What can hang from each mark
k_189: k_583
k_90: k_140
k_43: k_854
k_140: k_43 k_90 k_583 k_747 k_766
k_766: k_140
k_747: k_140 k_854
k_583: k_189
k_854: k_43 k_747

Known rows, with every way that one mark hangs from another
k_854{k_43 k_747{k_140}}: [ 38 -20  -9  -9  25   9 -12   4  -4  18  -4 -23 -11 -15  13   5  -2  15
  -1   1  36 -39 -21 -24   8 -25  11  -5   4  -4 -26 -19   1 -38 -13  18
  -2  27 -41  -6   1   5 -20   7   5  42  19  35   9]
k_854{k_43 k_747}: [ 20 -16   1 -10  30  13 -11 -11   0   5 -13 -12 -12   5   7  -2  -3  16
   3  -1  38 -26 -21 -14   5 -21   2 -12   5   1 -27 -20   2 -31 -17  17
  -6  23 -23  -3  -2   8  -9   6  -2  24  15  34   2]
k_747{k_854}: [  0   8   2  -7 -24   9  -5   4  -4   5   4  13   1   9  23   0 -10   7
  -5 -11  18  13   2  12  15  22   6  10   9   0  -9 -24 -10  -2   1  -4
   1   4  -9   5   6  12  -1 -15  -7  11   1  -9  -1]
k_747{k_854{k_43}}: [  3   0   4 -10 -14  12 -12  -4   0  12  -7   1   5   9  33 -13 -13  10
   5 -10  27   3  -1   9  20  19   9   1   4   7 -20 -27 -17 -21  -6   9
   3  17 -22   8  -1  16   1 -10  -2  22   1   1   2]
k_140{k_43 k_90 k_747}: [-24   9   2   8 -18   4   1 -17   4 -20 -10   5 -21  11  -1 -17  12  36
  13  22   3 -28   7 -11   4  19 -29   6  29 -14  -4 -10  38  21 -11  20
 -23  -1  -3   4 -14  12 -13   3  15 -11  12  -7  -9]
k_189{k_583}: [ 33   1   3  -3   6  -2 -14  -9  15 -25  15   4  -7 -17  -6   2   2 -22
 -10   2   1 -14  -4   3 -10  11  31   3  -8 -23   5  -5   1   4   3 -10
  -9   9   1  -7 -13   6  -6  13   0   6  -3  -7 -12]
k_140{k_43 k_90 k_583 k_747 k_766}: [-19  18  -8  -9   0  -5 -11 -27 -16 -82  -9  16   2  40  -5 -37  14  22
   3  41   9  -5  37 -17   2  30 -12 -12  22   7  -8  23  41  14  -6  21
  -9   2 -21 -10 -50  13 -27  29  10  21  11  -3 -24]
k_766{k_140{k_583}}: [  5 -19 -18 -15 -19   8  -3  -2 -16 -34  15   5  22   2 -11  -1  -1  -2
  11   6  -3  -8  19  -3  -1  -3 -12 -14   2   3  -1  21  -2 -10  11   4
  -4  17 -37 -17   1   3 -19   4 -10  10  -8   3 -13]
k_43{k_854}: [ 12  16   5   2 -10  12   6  -3 -11  10  -8   6  -1   0   3  -7 -12 -19
   6 -10   7   9  13   3  16  26   4  -8   1   4  -8 -12 -13   6  -2  -6
   8 -11  -7   9  11   6 -18  -3 -12   5  10  10  11]
k_140{k_90 k_747{k_854}}: [-19  11   7 -14 -36  19 -10   0  -3  -7  -7   9 -14  10  -2 -20  -8  40
  -8   8  21   1  -1   6  -4   7 -28   9  32  -7   0 -32   7  14  -8  -1
  -8  -7   1  -8   4  23  -6 -10   2   0   3  -8 -14]
k_854{k_747{k_140{k_583{k_189}}}}: [ 44  -6 -17 -13  12   2  -3  13 -22  -6  10  -3 -10 -15   2  25  -6  16
 -11  -3  25 -33  -8 -28   5 -13  18   6  -1  -2 -11  -4  15  -3 -11   2
   2  10 -34 -30   4   8 -30   7  -3  34  19  20   3]
k_140{k_90}: [ -6  -7   5   0 -17   7   4   6 -25 -10  -3  -5  -7   4 -16 -13  -3  15
  -6  13  -7 -19  -2 -16 -17  -1 -19  -5  12  15   4  11   2 -16   3  -3
  10  -4  -1 -18  -3  14   0  -5   0 -11  -7  -1  -5]
k_90{k_140{k_766}}: [  4  11  12   6  32 -15  -3   4  -2 -22   0  12  14   1 -21 -11   7   5
  -6  14   9   7  19  13  25  -4 -17  11   7 -13  -3  -2   6   3  12   2
   4  33  13   8  -7   9  -6  16  -5  11  16  18   4]
k_583{k_189}: [  0   7   7  -6   9   3  13   3  -5   4  -5   0  11 -21  -1   8  -4  26
  15 -14   0 -19   8 -18  13  16  17   8 -24   5  -2  -8   9  25   0   5
   8  13 -21 -28   4  15 -11  -9   1  10   2  -4  10]
k_140{k_43 k_747{k_854}}: [-14  23   0   1 -17   2  -5 -19  25  -7  -5  18 -14  13  30  -6   9  27
  16   2  21   0  11  12  30  33  -5  18  22 -27 -13 -37  28  35 -15  20
 -34   5 -14  25  -9   5 -12   0  11   9  19 -11  -4]
k_140{k_43 k_90 k_747 k_766}: [-34  15  10   2   2   1  -8 -20   6 -47  -6  10  -4  20 -16 -38  27  24
   6  40   3  -3  24 -16   9  31 -26  -2  29  -8  -9   1  41  19  -3  19
 -17   9 -17   6 -35   9 -16  16  17  13   9   4 -14]
k_766{k_140}: [ -6 -18  -7  -8 -18  11   0   2   2 -10  16   0  17 -11 -21  -2  11   1
  13   7  -5  -7  10  -3   1  -2 -19  -8   4  -5  -3   7   1  -5  14   0
  -9  19 -34  -6  15  -1 -11  -5  -9   3  -5   7  -5]
k_747{k_140{k_583}}: [ 37  -6 -28  -5  -8 -10  -6  17 -22  -6  13 -11   1 -14  12  11 -12  -5
  -6  -1  -1 -23  11 -14  -1  -6  20   4  -6   1   1  23  -1 -12   2   2
  13   1 -27 -15 -12   1 -23  13   6  27   6   0   1]
k_747{k_140{k_43{k_854} k_90 k_583}}: [ 35   2 -26   8 -25  -4   6   9 -43 -17   8  -7  -5  -6  14   0  -8   0
   7   9  -6 -47  21 -26  10  25   8   1   4  11  -5  26   9 -17  -1  12
  15   1 -37 -11 -18  13 -37   9   6  25  15   4   7]
k_747{k_140{k_583} k_854{k_43}}: [ 39  -6 -25 -14 -24   2 -16  14 -21   3   7 -10   8  -3  44   0 -23   5
   1 -10  25 -22  10  -3  19  14  28   7  -3   7 -18  -7 -20 -34  -4  12
  17  18 -49  -6 -12  16 -20   2   6  51   7   1   5]
k_90{k_140{k_43 k_747}}: [  1  18   5  12  20 -12   1 -12  15  -8  -6  16  -8  -3   1  -2   1  29
  13   9  14 -15  16  22  33   2 -26  22  20 -36  -5 -24  27  32  -5  20
 -23  27  20  26  -4  11 -11  16   4  -5  31   6   4]
k_43{k_854{k_747{k_140}}}: [ 39   9  -3  -2  -1  11   3   7 -17  16   1   1 -12 -13   5  10  -9  -9
  -4 -10  24  -8   1 -11  20  10   7  -2   8  -4 -14 -20  -3  -1  -9  -4
   4  -3 -25   0  19   6 -35   2 -13  27  25  27  13]
k_140{k_583{k_189}}: [ 14   4 -15 -17   5  -3   4  -4 -26 -32  -5   8  14   4   7   7 -20  12
  10 -10   7 -15  22 -15   2  11  24  -2 -23  18  -1  15   4  14  -4   5
  13   3 -19 -35 -14  14 -17   8  -6  12   2  -9  -4]
k_90{k_140}: [ 11   6   6   6  20 -11   4   5  -3  -1  -3   9   2  -8 -11   3  -5  14
   2   0   9 -11   8  20  22 -11 -20  15   6 -16   0  -8   1   6   5   4
  -1  28  21   8   6  13  -1   8  -7  -5  17  11   5]
k_90{k_140{k_43{k_854} k_747}}: [  7  26   7  13  16  -7   3 -12  10  -2 -11  19  -8  -2   2  -2  -3  22
  19   0  19 -11  21  23  43  15 -23  18  18 -34  -7 -28  18  35  -8  17
 -20  23  16  29   2  14 -18  15  -1  -1  36  13   8]

Rows
[ 30   1 -25   0 -45  -2  -4  16 -40 -16  15   2  -5   1  35   3 -12  14
   1   5   6 -40  17 -16  19  32  13  17  11  11 -11   8   8 -23   2  11
  14  10 -44 -12 -16  21 -30  -5   3  35   8 -12   2] -> k_747{k_140{k_43 k_90 k_583} k_854}
[ -8  16 -12  -9 -13   3   2 -22 -22 -52 -15  13  -5  16   5 -10  -7  48
  24  14   8 -44  27 -24   6  30  -4   3   7   4  -4   7  41  35 -15  26
 -12   3 -24 -30 -30  27 -31  10  11   3  12 -13 -14] -> k_140{k_43 k_90 k_583{k_189} k_747}
[ 17  -9 -21  -7 -16  10   5 -14 -21 -36  11  12  11   9  -2   3   1  -6
  25   6   6 -19  25 -10  20  22  -9 -18   7  -1 -15  12  12  -3   5  15
 -13  19 -50  -5   0   4 -37   6 -17  16  11  14  -5] -> k_766{k_140{k_43{k_854{k_747}} k_583}}
[ 40   6 -29   7 -13 -10   3   6 -24  -8  10  -5  -1  -8  27  11 -10 -10
   9   2  -3 -34  22 -16  20  25  24   3  -2  -1  -8  16   8  -4  -2  14
   7   3 -37   1 -16   2 -39  14   6  32  17   5  11] -> k_747{k_140{k_43{k_854} k_583}}
[ -1 -13  -5   2 -28  21  10  -6 -22 -19  11   4   4  -3 -20  -6  14  10
  23  15  -2 -32  13 -15  13  23 -33 -14  18   2 -12   6  15 -13  10   9
 -12  22 -48  -7  13  10 -31  -7 -13   4   6  18   0] -> k_766{k_140{k_43{k_854{k_747}} k_90}}
[ 18  -7 -18  16 -19  -7   5  15 -21   3  14 -16 -10 -19   7   4   6  11
   5  14 -16 -48   6 -25   5  12  -4  10   5   0  -4  16  17 -18   5  12
   5  12 -32  -6 -12   8 -22   1  16  19   7   2  10] -> k_747{k_140{k_43 k_90}}
[ 31  11 -17 -18 -15  -2 -10  20 -26 -19  16   5  23 -10  23   2  -7   6
  -9  -6  16  -2  28 -13  26  33  37  13 -10  10 -13   1  -4  -3   6   0
  22  18 -57 -25 -17  17 -32   0   2  64   8  -2   5] -> k_747{k_140{k_583{k_189} k_766} k_854}
[ 33  -5 -13   4  14  -1  -1   7  -7   5  13  -5 -18 -12   6  22  10  12
  -6   4  19 -35 -13 -23  13  -7   9  10  11 -14 -14  -8  23  -5 -11  10
 -11  16 -30  -5   4   0 -26   5   1  29  28  24   6] -> k_854{k_747{k_140{k_43}}}
[  8  -2 -10 -16 -13   4   7   0 -50 -41 -10   3   9   7 -12  -5 -22  29
   4   6   1 -35  19 -27 -13  10   6  -8 -10  34   2  27   7  -2  -1   2
  24   0 -18 -51 -14  29 -18   0  -7   2  -7  -8  -9] -> k_140{k_90 k_583{k_189}}
[ 28   3 -26   4   5 -17  -8   5 -17 -33  15  -4  12   0  14  -1  11 -10
   1  19  -6 -22  29 -22  14  22  25   3  -2   2  -7  33  17 -11   4  14
   7  13 -41  -3 -35  -3 -32  23  13  47  12   6   2] -> k_747{k_140{k_43 k_583 k_766}}
[ 25   3 -15 -15 -31   1 -12  23 -42 -29  15   2  10   4  13 -12  -7   4
 -20  12  11  -7  21 -16   9  24  15   8   9  19  -7  12  -7 -28   9  -4
  27  11 -47 -24 -20  19 -28   3   3  51  -1  -3  -5] -> k_747{k_140{k_90 k_583 k_766} k_854}
[-10  29 -12 -13   3  -7 -20 -27   6 -68  -4  30   9  42  26 -24  12  10
   6  22  28  23  41   4  28  47  13   1  19  -8 -18  -2  33  28 -10  21
 -19   9 -28   8 -46   8 -26  26   7  40  17  -8 -18] -> k_140{k_43 k_583 k_747{k_854} k_766}
[ 29  -7 -26   9 -20 -10   2  11 -36 -18  12 -10  -6  -5  12   4  -3   7
   4  15 -11 -52  15 -27  -1  12   6   3   2   9  -2  31  14 -20   0  14
  11   7 -34 -16 -24   9 -30   9  12  21   8  -1   0] -> k_747{k_140{k_43 k_90 k_583}}
[ 30  16 -17   0   4   0   4 -22 -28 -36  -6  18  -8  29  25   4 -11  -9
  17   1  17 -18  24 -11  26  35  17 -10   5  10 -20  10  20   4 -13  16
  -7  -1 -25   4 -21   9 -35  16 -13  17  24   9  -2] -> k_140{k_43{k_854{k_747}} k_583}
[-11   9 -15  -4 -18   1  -5 -23 -19 -53 -13  13 -13  31   5 -17  -6  32
  13  25   9 -31  21 -12  -2  18 -15  -2  26   1  -2  13  36  16 -15  23
 -16  -5  -8 -12 -32  17 -22  17   9  -4  11 -13 -21] -> k_140{k_43 k_90 k_583 k_747}
[-20  -7  -4  -7 -43  17  -1  -6   0 -21  10   9   4   2  -8 -13  17  31
  20  16   4 -16  15  -2  12  21 -38  -1  29 -15  -8 -13  21   5   4  14
 -23  22 -42  -3   6  13 -20  -8  -1   4   5  -2 -11] -> k_766{k_140{k_43 k_90 k_747{k_854}}}
[  3  19   7  -4   7  -5  -6   2  12  -1  -7  18  -2  -3  -1  -3 -10  31
   0  -1  28   4  10  32  30  -6 -26  25  21 -33  -2 -38   6  28  -4   4
 -14  24  21  15  12  18  -4   6  -4   1  25   6   0] -> k_90{k_140{k_747{k_854}}}
[ 33  -3 -19 -17 -11   0 -20  13 -20 -14   9  -6  17   1  36 -13  -9  -4
  -7   3  26  -1  20  -8  23  23  33   0  -2  13 -22   2 -16 -36   4  10
  21  25 -58  -8 -23  13 -24   9   6  68   7   8   2] -> k_747{k_140{k_583 k_766} k_854{k_43}}
[  5 -14 -15  -3 -34  14  10 -10 -35 -40   9   8  12  11 -11  -9  -1   2
  24  14  -6 -30  30 -14   9  27 -23 -18  10  14 -10  26   8 -14  10  11
  -2  16 -49 -14  -3  12 -34   2 -14   6   0   5  -7] -> k_766{k_140{k_43{k_854} k_90 k_583}}
[ 23  -7 -20  -7  -5  -7  -7  18 -38 -33  13 -10   9  -6  -7 -10   0  -3
 -16  22  -6 -18  20 -27  -8   3   7  -3   3  16   2  35   2 -26   9   0
  27   7 -36 -28 -27   6 -26  16   8  40   1   6  -5] -> k_747{k_140{k_90 k_583 k_766}}
[-10   1  -6  -4 -23  15   1 -13  15 -10   7   8   6  -5  -6  -8  14   7
  29   7   4  -8  21   1  23  26 -25  -5  17 -24 -10 -14  18  22   3  15
 -30  16 -38  13   9   0 -29   3  -2   8  15   8  -2] -> k_766{k_140{k_43{k_854} k_747}}
[  2  23   5   9   9  -9  -4  -9  14  -5  -6  23  -8   4   7  -2  -1  32
  13   3  24 -11  16  27  45  14 -22  29  22 -36  -9 -34  21  30  -5  18
 -24  31  14  26   1  17 -11   8   3   2  31   4   3] -> k_90{k_140{k_43 k_747{k_854}}}
[ 25  -4 -18 -10  -2  -6  -2  21 -38 -31  11 -11  17 -15 -11  -6  -3  12
  -8  16  -7 -30  25 -39  -2  11  16  -1 -11  19   1  32   7 -14   9   1
  29  13 -43 -42 -23  16 -31  10  10  43   1   4   2] -> k_747{k_140{k_90 k_583{k_189} k_766}}
